Each row was made from one small tree. Brackets hold a mark, then the marks that hang from it, in the order of their numbers. Every link used is in the known rows. Write each row's tree.
Known rows:
{z_509 {z_903 {z_691 {z_502 z_780}}}}: [  6.3 -30.4   2.3  21.4   2.7  31.9  26.0  -7.7  -6.9 -18.9  25.5  20.4
   5.9  16.2 -11.2   5.3 -23.6  -0.7   3.2  19.2 -14.5  18.5  -5.4]
{z_768 {z_509 z_502} {z_743 z_903}}: [ -6.3   4.9   5.3  23.3   1.1 -16.6   3.4  -9.5   6.1  10.2   1.9   0.5
  38.5  12.4  -2.8  12.7  -2.6  12.4  -2.1  30.0  -9.9  -9.6  10.9]
{z_780 {z_852 {z_509 z_502} z_691 z_743} z_903}: [-27.6  -6.3  46.6  76.1  26.1  20.6   0.4 -25.4   6.4  -6.5  20.4  20.8
 -21.0  -7.6  -6.0   7.4 -36.1  24.2 -12.2  48.1   5.2  -6.0  34.6]
{z_768 z_743}: [ -0.3   9.4  -1.3   4.4   3.4 -12.8   1.2  -0.6  -1.2   9.9  -1.8   1.4
  21.1  10.5   2.7  -3.4  -1.9  -3.2  -4.3   6.7 -11.8  -0.3   9.5]
{z_852 z_509 {z_743 {z_903 {z_691 z_502 z_768}}}}: [ -1.6   2.0  14.8  46.2  -4.8  37.5   9.3  -0.9 -15.9  -9.1  20.6   2.9
  11.6   7.1 -14.3  14.2 -46.8  29.0  13.7  50.2  17.7   2.6  17.5]
{z_509 z_903}: [-17.5  -5.8  11.5   2.3  -4.6   5.8   3.6  -5.6   3.2  -2.7   7.3  10.9
  -3.4  -2.4  -2.1 -13.3 -13.0   2.7  -8.1   8.7 -21.5   6.0   7.1]
{z_502 {z_780 {z_903 {z_691 z_768}}}}: [  7.1  -4.0  10.8  33.1 -11.7  18.7   7.0 -26.1  -6.5 -17.7  20.3   6.0
  10.9  -0.3  -7.1 -14.9  -9.9   1.5  -3.3  20.8  -3.5   8.1  -7.6]
{z_852 z_743}: [ -5.3   9.3   7.7  10.1  10.7   1.9   0.5   1.1 -10.2  -0.6   2.0   9.4
   7.5  -0.9  -5.1   4.2 -11.4  11.9  -1.2  19.5   3.9  -4.5   9.2]
{z_743 z_502 {z_903 z_691}}: [  1.3  -1.5 -21.0  28.0   3.2  15.7  13.9  -5.1  -9.2 -18.8  21.3   1.6
   0.4   1.6  -6.0  19.3  -8.7  13.8  14.3  22.0   1.0  13.5   4.8]
{z_509 {z_502 z_780}}: [  4.2 -25.1   7.5  19.6  12.8   5.3  14.2 -13.4   6.1  -4.2  15.8  14.0
  23.6   4.5   0.3   2.1   0.3   0.6   4.2  10.4  -9.0  -5.6  -9.6]
{z_743 z_502}: [ -7.8  10.2 -19.3   7.9   8.3   5.1  12.9  -4.8  -3.0  -3.4   5.9   2.4
  -9.9   4.5   2.2  16.4   0.2   6.4  12.4  20.0  -2.3  -3.2   0.0]
{z_852 z_509 {z_691 z_768 z_903} z_743}: [-25.2   8.3  18.4  30.8  -0.9   6.8   3.8 -14.2 -12.5   0.5  19.7  14.1
   1.5 -10.5 -14.6  -6.0 -54.3  18.8  -6.1  52.6  22.9  -2.9  33.7]
{z_509 {z_502 z_780} z_903}: [-13.4 -31.8  18.7  22.8   7.6  11.1  17.8 -18.0   9.4  -7.3  22.7  24.1
  19.1   2.0  -2.0 -10.9 -12.6   3.5  -3.9  20.2 -30.3   1.1  -2.1]
{z_743 {z_903 {z_691 z_502 z_768}}}: [ 14.8  -1.3  -0.7  29.1  -7.9  42.5  -3.3   0.1  -9.3 -16.2  13.4  -1.5
   8.5  14.5 -14.3  -7.2 -24.2   8.9  21.3  21.7   3.4   3.8  -3.0]
{z_691 {z_502 z_780} z_903}: [ 23.1 -13.4  -5.9  10.7   5.8  12.9  21.2 -12.9 -16.6 -14.6   6.4  12.9
   6.7   6.0 -10.1  -8.8 -25.6  -3.8  11.6  19.0  15.3  -6.9 -11.8]
{z_852 z_509 {z_691 z_768}}: [-23.9  -1.4   6.7  21.3  -9.9   7.1   1.1  -6.3   8.1   5.3  14.8   2.4
  -8.6  -3.2  -0.3   7.4 -30.5   7.6  -7.9  25.2   8.7   1.0  20.1]
{z_509 z_502 z_903}: [-25.2 -19.6  25.6  15.1   7.5  14.4   5.4  -8.2  10.0  -1.0  13.3  16.1
  10.2   2.6  -4.5 -15.4  -9.7   5.5   1.1  18.0 -31.3   2.6   8.5]
{z_780 z_852}: [ 13.1   3.4   8.9  27.6   0.9  15.2 -12.3  -6.7   6.4  -4.4   1.7   2.5
 -21.8   2.5  -0.1  -0.9  -2.1   0.4  -2.5  -4.1   2.2  -3.8   8.2]
{z_502 {z_780 {z_852 z_509} {z_903 z_691}}}: [ 10.1 -18.2  22.8  61.4  -7.7  13.8  17.8 -32.4   1.2 -17.0  25.3   4.8
 -17.8  -6.4  -1.6  15.1 -18.6   9.5 -17.3  16.4  13.8  15.2  10.9]
{z_780 z_852 z_903}: [  7.0  10.5  21.9  40.6   1.0  15.5 -12.0 -22.3   3.8 -11.8  -1.2   1.4
 -29.6  -5.2   0.0 -15.6  -3.8   4.1  -7.3   6.0  -1.2  -6.3   5.4]
{z_691 {z_768 {z_509 z_502} z_780}}: [ -2.4   4.4  21.8  10.1 -18.9  -4.9   5.3  -9.4  14.0  20.3  -2.8 -11.6
  28.7  18.9 -15.0  18.3  -7.7   7.7  -1.1  38.5  -8.2 -11.0   4.0]
{z_903 z_691}: [  3.2 -10.8   1.4   6.2  -1.2   9.9   5.0   2.2  -5.5  -7.4  13.6  -0.3
   5.8   5.9  -7.6  10.1   1.0  -0.3   1.8  -0.7   2.8  20.9   3.8]
{z_852 z_509 {z_691 z_903} z_743}: [-24.0  -3.5  13.4  23.9  10.5  -5.3  13.9  -9.8 -14.4  -2.2  17.7  16.6
  -2.2 -14.3 -12.7   7.9 -48.5  17.1 -11.1  42.0  25.8   4.3  34.2]
{z_903 {z_691 {z_502 {z_780 z_852}} {z_768 z_509}}}: [ 30.3   1.1  -1.6  46.5 -13.4  40.6   4.8 -16.6   0.1 -11.5  15.9   3.2
 -10.2  28.5 -13.5  28.2 -12.5   2.5   6.6  26.5  16.9  -0.3  -3.4]
{z_768 z_509 z_743}: [ -3.7  19.6  -6.9  -2.2  -7.2 -25.2   5.9  -3.9   0.8  16.4  -6.4  -5.2
  20.7  15.0   0.3  21.1   3.9   1.3 -11.5  18.0   0.1  -2.5  10.2]

Write each row's tree:
[ 23.2   7.3  -5.5  60.0  -1.0   5.2  10.9 -13.2  -1.3  -4.3  16.0  -3.9
  12.6  20.4 -11.7  25.0 -24.2  10.1  -1.1  34.2 -15.1  10.3  24.8] -> {z_768 {z_743 z_502 {z_903 z_691}} {z_780 z_852}}
[ 18.2  -1.4  13.7  48.4   2.4  12.2   0.4 -32.2   2.9 -17.6   7.2  10.2
 -19.2  -7.1   2.5 -11.5  -7.4   1.5 -12.4   7.4  -0.4  -9.3  -3.9] -> {z_502 {z_780 z_852 z_903}}
[ 30.8   2.4   2.5  45.3  -1.4  43.9  -4.3 -15.8   2.4 -10.8   8.1   9.7
 -14.0  17.2  -3.0  -6.0 -20.5  -0.5  11.3  17.5   2.4 -19.0  -8.8] -> {z_691 {z_502 {z_780 z_852}} z_768}
[  4.2 -20.5  39.2  44.8  -3.9   1.8  11.4 -12.8  18.8  14.2   8.2  -6.1
   0.4   7.8  -7.0  24.3 -22.4  10.8  -8.7  23.7  -2.4  -1.4  22.8] -> {z_768 {z_780 {z_852 {z_509 z_502}}}}
[  9.0  -2.8 -30.1  29.7   5.1   3.4  21.3 -17.4  -5.0 -18.2  17.0  10.4
   4.9  -5.5   4.9  13.5 -13.7  12.2   7.8  24.9  -2.0  -9.9  -9.2] -> {z_743 {z_502 z_780} z_903}
[  7.6   8.1 -29.7  35.5 -17.1  11.6  21.2 -22.1  -5.6 -15.7  26.9   1.7
  12.5   6.8  -7.5  33.6 -11.7  17.3   7.7  45.9   9.1   1.5  -3.9] -> {z_743 {z_502 z_780} {z_903 {z_691 {z_768 z_509}}}}
[ 21.0  11.5  20.6  32.8 -18.8  15.1 -13.6 -10.9  11.7   7.3  -3.0  -8.5
  -6.5  10.8 -10.4  -4.5 -18.9   1.0  -6.5  15.1  -7.9  -9.3  10.9] -> {z_691 {z_768 {z_780 z_852}}}
[ 19.5  -4.5  11.0  14.3 -13.0  28.8   8.2   4.4  -4.7   1.6   5.8  -9.5
  15.4  27.6 -22.1   9.9 -24.6  -0.5  12.7  27.0  -3.3   8.8  -0.2] -> {z_903 {z_691 z_502 {z_768 z_780}}}
[ 16.0   1.9  14.8  57.8   6.9  27.3 -11.0  -7.1  -9.5 -19.9  19.8  11.0
  -5.0  -0.7 -13.3   5.3 -21.3  19.3  -1.3  17.7   8.0   8.0  21.5] -> {z_780 {z_852 {z_743 {z_903 z_691}}}}
[ -2.0  22.0   2.1  -1.1 -24.5  -2.9  -2.2 -16.3  -6.3   3.6  -2.2  -6.2
   3.8   1.5 -12.3  -6.1 -13.8   5.0   0.3  29.1  17.0  -9.0   7.4] -> {z_691 {z_768 z_509} z_903}
[ 11.2 -15.0  28.9  59.8  13.6  20.5   2.2 -34.4   9.2 -15.2  13.4  15.6
  -5.7  -1.4  -0.2 -14.1  -3.7   4.0  -4.0  16.2 -10.4 -12.1  -4.0] -> {z_509 {z_502 {z_780 z_852 z_903}}}
[ -4.4  -2.1  31.1  26.4  -4.9 -20.9  21.2 -18.7   2.9  13.8   3.6  -8.7
  44.8  25.0 -18.1  24.2  -4.6   5.8 -14.2  44.3 -15.8  13.0  15.4] -> {z_768 {z_509 z_502} z_743 {z_780 {z_903 z_691}}}
[  7.0  -7.6  22.8  16.8  -9.2  -2.1  13.2 -11.6  -4.1  -4.2   4.7  -9.6
  10.3   3.7 -16.4   5.1 -11.1   2.1 -11.4  17.4  -6.2  18.5   5.0] -> {z_768 {z_780 {z_903 z_691}}}
[  8.9  -0.4   8.3  14.7  -5.0  18.3   3.9  -5.5  -7.4   0.0   2.7   2.6
   4.4  16.3 -26.0 -13.6 -51.5  -2.8   6.9  41.4   4.5  -7.1   9.9] -> {z_852 {z_691 z_502 {z_768 z_780} z_903}}
[ 15.0   0.2  18.2  23.7   1.9   3.7  19.4  -7.3 -10.6   1.9  -1.7  -6.9
  27.1  27.8 -17.2   5.4 -23.6  -1.0  -2.1  34.1 -13.6  12.8   6.7] -> {z_768 z_743 {z_780 {z_903 {z_691 z_502}}}}
[ 16.4 -15.7   0.8  43.3   8.9  11.1   0.7 -25.2  -3.3 -19.6  22.1  22.6
 -17.7  -5.5  -9.5  -9.4 -30.6  -3.9 -11.3  10.6  13.2  -1.6  12.1] -> {z_502 {z_780 {z_852 {z_691 z_903}}}}
[-28.2 -12.4  50.2  59.4  11.5  23.7   7.4 -18.5   9.1   1.7  22.5  22.8
  -8.8  -2.2  -5.4   4.7 -34.3  26.2  -8.6  42.0 -14.3  -1.5  37.0] -> {z_780 {z_852 {z_509 z_502 z_903} z_743}}
[ -1.4 -19.1  16.0  32.2   1.3   2.1  23.6 -28.2   0.2 -11.8  20.1   7.0
  20.2   7.2 -10.1  21.4   5.4   7.4  -6.2  30.7   1.3   9.7  -6.8] -> {z_768 {z_509 {z_502 {z_780 {z_903 z_691}}}}}
[ 19.3   8.9  11.5  19.6 -18.8 -11.2   1.3  -9.5  11.6  11.7  -8.9 -13.5
 -10.5  12.9 -10.9  33.6  -6.4   3.5 -17.8  15.5   7.9  -4.9  12.3] -> {z_768 z_509 {z_780 z_852}}
[-12.4  -2.1  -1.0  59.1   0.6   2.4  30.9 -31.8   7.5   1.0  27.0  19.5
  -7.1   6.4   8.4  20.6 -33.2  12.8 -14.5  43.1 -21.8   0.5  26.9] -> {z_768 {z_743 {z_502 {z_780 {z_852 {z_509 z_903}}}}}}
[ 10.1  -0.4   2.6  15.7  -4.1  41.0   0.2   3.5  -7.4  -8.0  10.8  -0.4
   2.7  23.6 -13.2  -0.6 -14.6   0.5  20.9  18.1   2.6   7.7  -2.8] -> {z_903 {z_691 z_502 z_768}}
[ -3.2   6.3  23.5  45.1   4.1   9.8   1.3  -9.2  -0.4   2.8   8.2   6.1
 -17.9  -4.5  -0.8  20.2 -25.3  20.7 -10.0  24.8  16.8  -4.3  27.9] -> {z_780 {z_852 z_509 z_743}}
[ 10.2  13.7  23.1  18.9 -12.0  19.5   3.3 -12.5  -1.8   1.7 -11.5  -9.3
   3.0  13.9 -14.1 -14.8 -28.3   4.3   5.2  37.3  -9.5 -14.3  -6.5] -> {z_691 z_502 {z_768 {z_780 z_903}}}
[ 14.2  -4.6   4.8  37.9  16.4  33.7  -5.9  -9.7  -6.6 -16.3   8.4  16.3
 -33.4   9.2 -15.9  -9.8 -36.4  -2.2   8.0  17.7  16.6  -4.4  15.3] -> {z_780 {z_852 {z_691 z_502 z_903}}}
[ -3.2  16.6 -13.9  35.0 -13.6  12.1  24.6 -34.2  -7.3 -14.4  20.2   1.9
   0.5   8.4  -6.9  26.2  -3.9  12.3   2.5  51.5   5.0   2.9  -6.2] -> {z_743 {z_502 {z_780 {z_903 {z_691 {z_768 z_509}}}}}}
[ 13.7   8.1  22.3  59.0  12.8  13.9   0.8 -30.5  -6.5 -17.6   9.9  18.9
 -12.6  -7.7  -2.5  -8.0 -17.9  13.4 -13.9  26.1   2.7 -13.7   4.1] -> {z_502 {z_780 {z_852 z_743} z_903}}
[  1.3  -5.8 -12.4  34.8   8.4  12.0  29.5 -27.1 -11.3 -24.0  24.7  10.1
  -1.8   0.0  -2.3  15.1  -3.9   6.2   4.1  29.8  -1.8  12.0  -7.2] -> {z_743 {z_502 {z_780 {z_903 z_691}}}}
[ 30.9 -11.4   7.7  56.3  19.1  43.5  10.9  -8.6 -13.9 -21.2  22.3  21.5
  -6.1  19.3 -14.4  20.6 -23.3   8.7   7.4  25.0  13.4   4.1   4.2] -> {z_903 {z_691 {z_502 {z_780 {z_852 z_743}}}}}
[ 15.8  15.8   7.9  11.8  -8.8   6.6   4.3   1.6  -0.6  18.7 -10.1  -7.7
  31.2  33.3 -12.1  -3.1 -28.1  -2.7   6.3  34.1 -18.2 -11.8   4.5] -> {z_691 z_502 {z_768 z_743 z_780}}
[ -0.6  10.9 -17.1  33.4  -7.8  28.3   3.8  -9.9  -7.0 -17.1  22.8   0.0
   3.5   4.7  -7.7   5.1 -14.6  15.8  18.8  32.9  -3.5   6.2   5.1] -> {z_743 z_502 {z_903 {z_691 z_768}}}
[  2.6 -39.2  28.5  57.4   7.9  35.0  11.1 -23.7   9.9 -18.8  37.9  26.9
   2.8   9.9 -10.5  -2.4 -13.0   3.0  -4.8  15.2 -25.4  17.8  10.9] -> {z_509 {z_502 {z_780 z_852}} {z_903 z_691}}
[ 23.0   7.0 -10.8  35.8  -3.0  16.8   5.1 -12.3  -5.3  -4.9   7.3   8.2
  34.2  17.5  -1.2 -15.7 -29.7   4.5  10.2  31.4 -11.7 -19.4  -8.3] -> {z_691 {z_502 z_780} {z_768 {z_743 z_903}}}
[  2.4  -8.5   3.5  68.9   0.8  19.1  31.1 -37.3  -2.0 -20.4  31.4   7.6
 -27.0  -2.9   1.1  31.9 -18.2  16.2  -4.6  35.5  11.8  12.4  11.9] -> {z_743 {z_502 {z_780 {z_852 z_509} {z_903 z_691}}}}
[-52.2 -23.0  36.6  39.0  19.8  11.1  15.9  -9.1   6.0   1.6  29.7  30.5
   5.2  -5.1  -8.3   9.2 -44.3  23.4 -12.4  52.1 -15.0   6.5  36.2] -> {z_852 {z_509 z_502 z_903} z_691 z_743}
